Each row comes from the steps of one walk. Every step used is in the known rows, and no mark comes twice. Write the walk behind each row, first mark first.
In the rows, 128 means zero.
Known rows:
pefu -> fesut -> pase -> namone: [125  96  79 137 114 154 194 165 150 147 108 184 191 112 124  86 150  98
  45 149 128]
pefu -> fesut: [144 135 123 150  99 135 154 159 113 150 133 147 183 127 139 142 154  99
  70 147 135]
fesut -> pefu -> namone: [116 110 129 110 117 110 127 131 111 125 106 133 121 141 137 194 170  93
 117 113 114]
fesut -> pase -> nesem: [124 125  81 149 104 104 123 156 107 137 138 178 210 104 129 109 114 113
 107 188  97]
gutikab -> pefu: [106 147 167 164 128 103  95 141 103 150 164 142 145 116 129 138 140 102
 105 137 101]
fesut -> pefu -> namone -> pase: [102 108 123 131 139 115 131 127 115 113 120 126 123 131 158 162 147 118
 115 124  83]
pefu -> fesut -> pase -> fufo: [166  89  87 143 135 133 180 171 112 147 121 174 214  81 170 104 151 122
  69 194  91]
namone -> pase -> fufo: [114 123 110 169 131  72 124 169  86 143 143 143 192  89 190 120 122 124
 119 199  79]
gutikab -> pefu -> namone -> pase -> fesut: [133 116 154 180 142 122 156 165 102 131 152 159 137 129 152  72 158 114
  91  71  81]
namone -> pefu -> fesut -> pase: [135 133  82 134 146 141 177 142 138 133 139 144 164 102 136 124 140 126
 104 158 109]
namone -> pefu -> fesut -> pase -> nesem: [126 139  46 138 144 159 162 163 108 116 142 173 175 111 124 132 127 115
 131 157  74]
fesut -> pefu: [109 117 115 132 132 102 108 125 106 145 118 120 139 126 125 178 127 116
 135 162 112]
fufo -> pase -> gutikab -> pefu -> fesut: [131  88 148 171 160 115 173 145 106 150 151 172 137 114 115  66 199  96
  73 105  49]
fufo -> pase -> fesut -> pefu: [152  86 106 147 159  69 188 147 108 139 118 144 143 118 142  99 129 129
 132 119  97]
gutikab -> pefu -> fesut -> pase -> nesem: [140 125 102 166 150 182 136 162 102 128 156 194 189 108 115  96 138 122
  77 146  48]
nesem -> pase -> namone -> pefu: [ 43 143  72 121 114  76 167 142 120 130 101 130  94 131 135 129 119  76
 158 113 137]
fufo -> pase: [121 139 143 149 106  49 154 147 115 145 153 152 172 106 172 111 144 103
  93 145 124]
pefu -> namone -> pase -> fufo: [123 111 125 146 116  84 143 175  87 125 130 156 174 105 203 133 165 100
 106 147  79]
gutikab -> pefu -> fesut -> pase: [143 116 137 165 152 168 148 137 131 142 157 168 176  99 123  88 151 125
  48 146  83]
fufo -> pase -> gutikab -> pefu: [100  99 161 167 152  57 142 133 104 154 158 160 131 109 116  76 180  95
 105 121  59]
namone -> pefu: [ 97 166 108 133 121  75 123 146 104 142 148 122 136 118 140 174 130  99
 162 145 127]

Write each row's walk:
[ 94  91 128 151 102  80 140 143 111 146 120 139 148 132 133 104 184  83
  91 130  95] => pefu -> namone -> pase -> gutikab
[ 66 149  82 121 118  81 146 159 116 138 123 141 126 132 130 159 135  70
 162 121 127] => pase -> namone -> pefu
[150 110 107 148 114 146 171 149 133 147 132 161 209 101 137  97 146 119
  42 173 126] => pefu -> fesut -> pase
[126  77 102 127 123 104 191 143 117 127  68 129  93 145 129 118 147 101
 125  74 133] => nesem -> pase -> fesut -> pefu -> namone
[ 64  99 145 172 130  82 123 121 107 161 115 130 100 118  94  85 155  91
 111 132  91] => nesem -> pase -> gutikab -> pefu
[148 111  63 130 166 131 182 172 111 132 132 160 177  82 167 129 147 122
 129 180  74] => namone -> pefu -> fesut -> pase -> fufo
[ 99 142 174 161 134 118 114 142 109 123 167 149 134 122 161 122 163 105
  86  98  75] => gutikab -> pefu -> namone -> pase
[147 118  69 150 110 160 154 168 111 132 130 189 216 109 125 101 135 116
  73 172  90] => pefu -> fesut -> pase -> nesem
[136  70  93 149 121 131 174 142 137 168 109 155 188 106  96  70 170 105
  51 175 106] => pefu -> fesut -> pase -> gutikab
[ 93 140  64 120 130 139 177 172 116 134 119 154 133 139 130 151 159  75
 129 106 116] => pase -> namone -> pefu -> fesut
[139 112 126 163 106  96 181 172 111 139 126 145 162 133 161  81 149 108
  86  97 120] => pefu -> namone -> pase -> fesut
[118  88  67 138 151 125 178 135 135 150 119 144 148 110  96  97 167 109
 112 160  86] => namone -> pefu -> fesut -> pase -> gutikab
[137 141 153 167 135 160 129 150 101 146 159 154 151 123 131 133 159 105
  73 119  96] => gutikab -> pefu -> fesut
[125 156  98 135 133 136 154 154 107 134 139 135 142 128 139 166 149 102
 131 128 116] => namone -> pefu -> fesut
[100 113  85 132 136 130 115 146  91 102 124 156 133 143 146 165 143 109
 140 122  48] => fesut -> pefu -> namone -> pase -> nesem
[131  91  91 171 158 110 146 142 108 144 122 125 147 118 136  99 104 147
 137 149  86] => namone -> pase -> fesut -> pefu
[104  94 134 192 165 154 134 138 103 155 155 146 140 122 108  75 171 117
  79 136  40] => namone -> pase -> gutikab -> pefu -> fesut
[122  84 105 129 158 105 137 148  89 112 114 142 138 108 190 168 158 115
 138 150  48] => fesut -> pefu -> namone -> pase -> fufo
[ 71 134  53 122 124 130 202 157 123 126  96 146 101 138 132 126 142  82
 127  99 129] => nesem -> pase -> namone -> pefu -> fesut
[110  70 153 142 135 113 142 129 131 146 128 164 140 111  99  85 198  85
  78 114  75] => fesut -> pase -> gutikab -> pefu -> namone
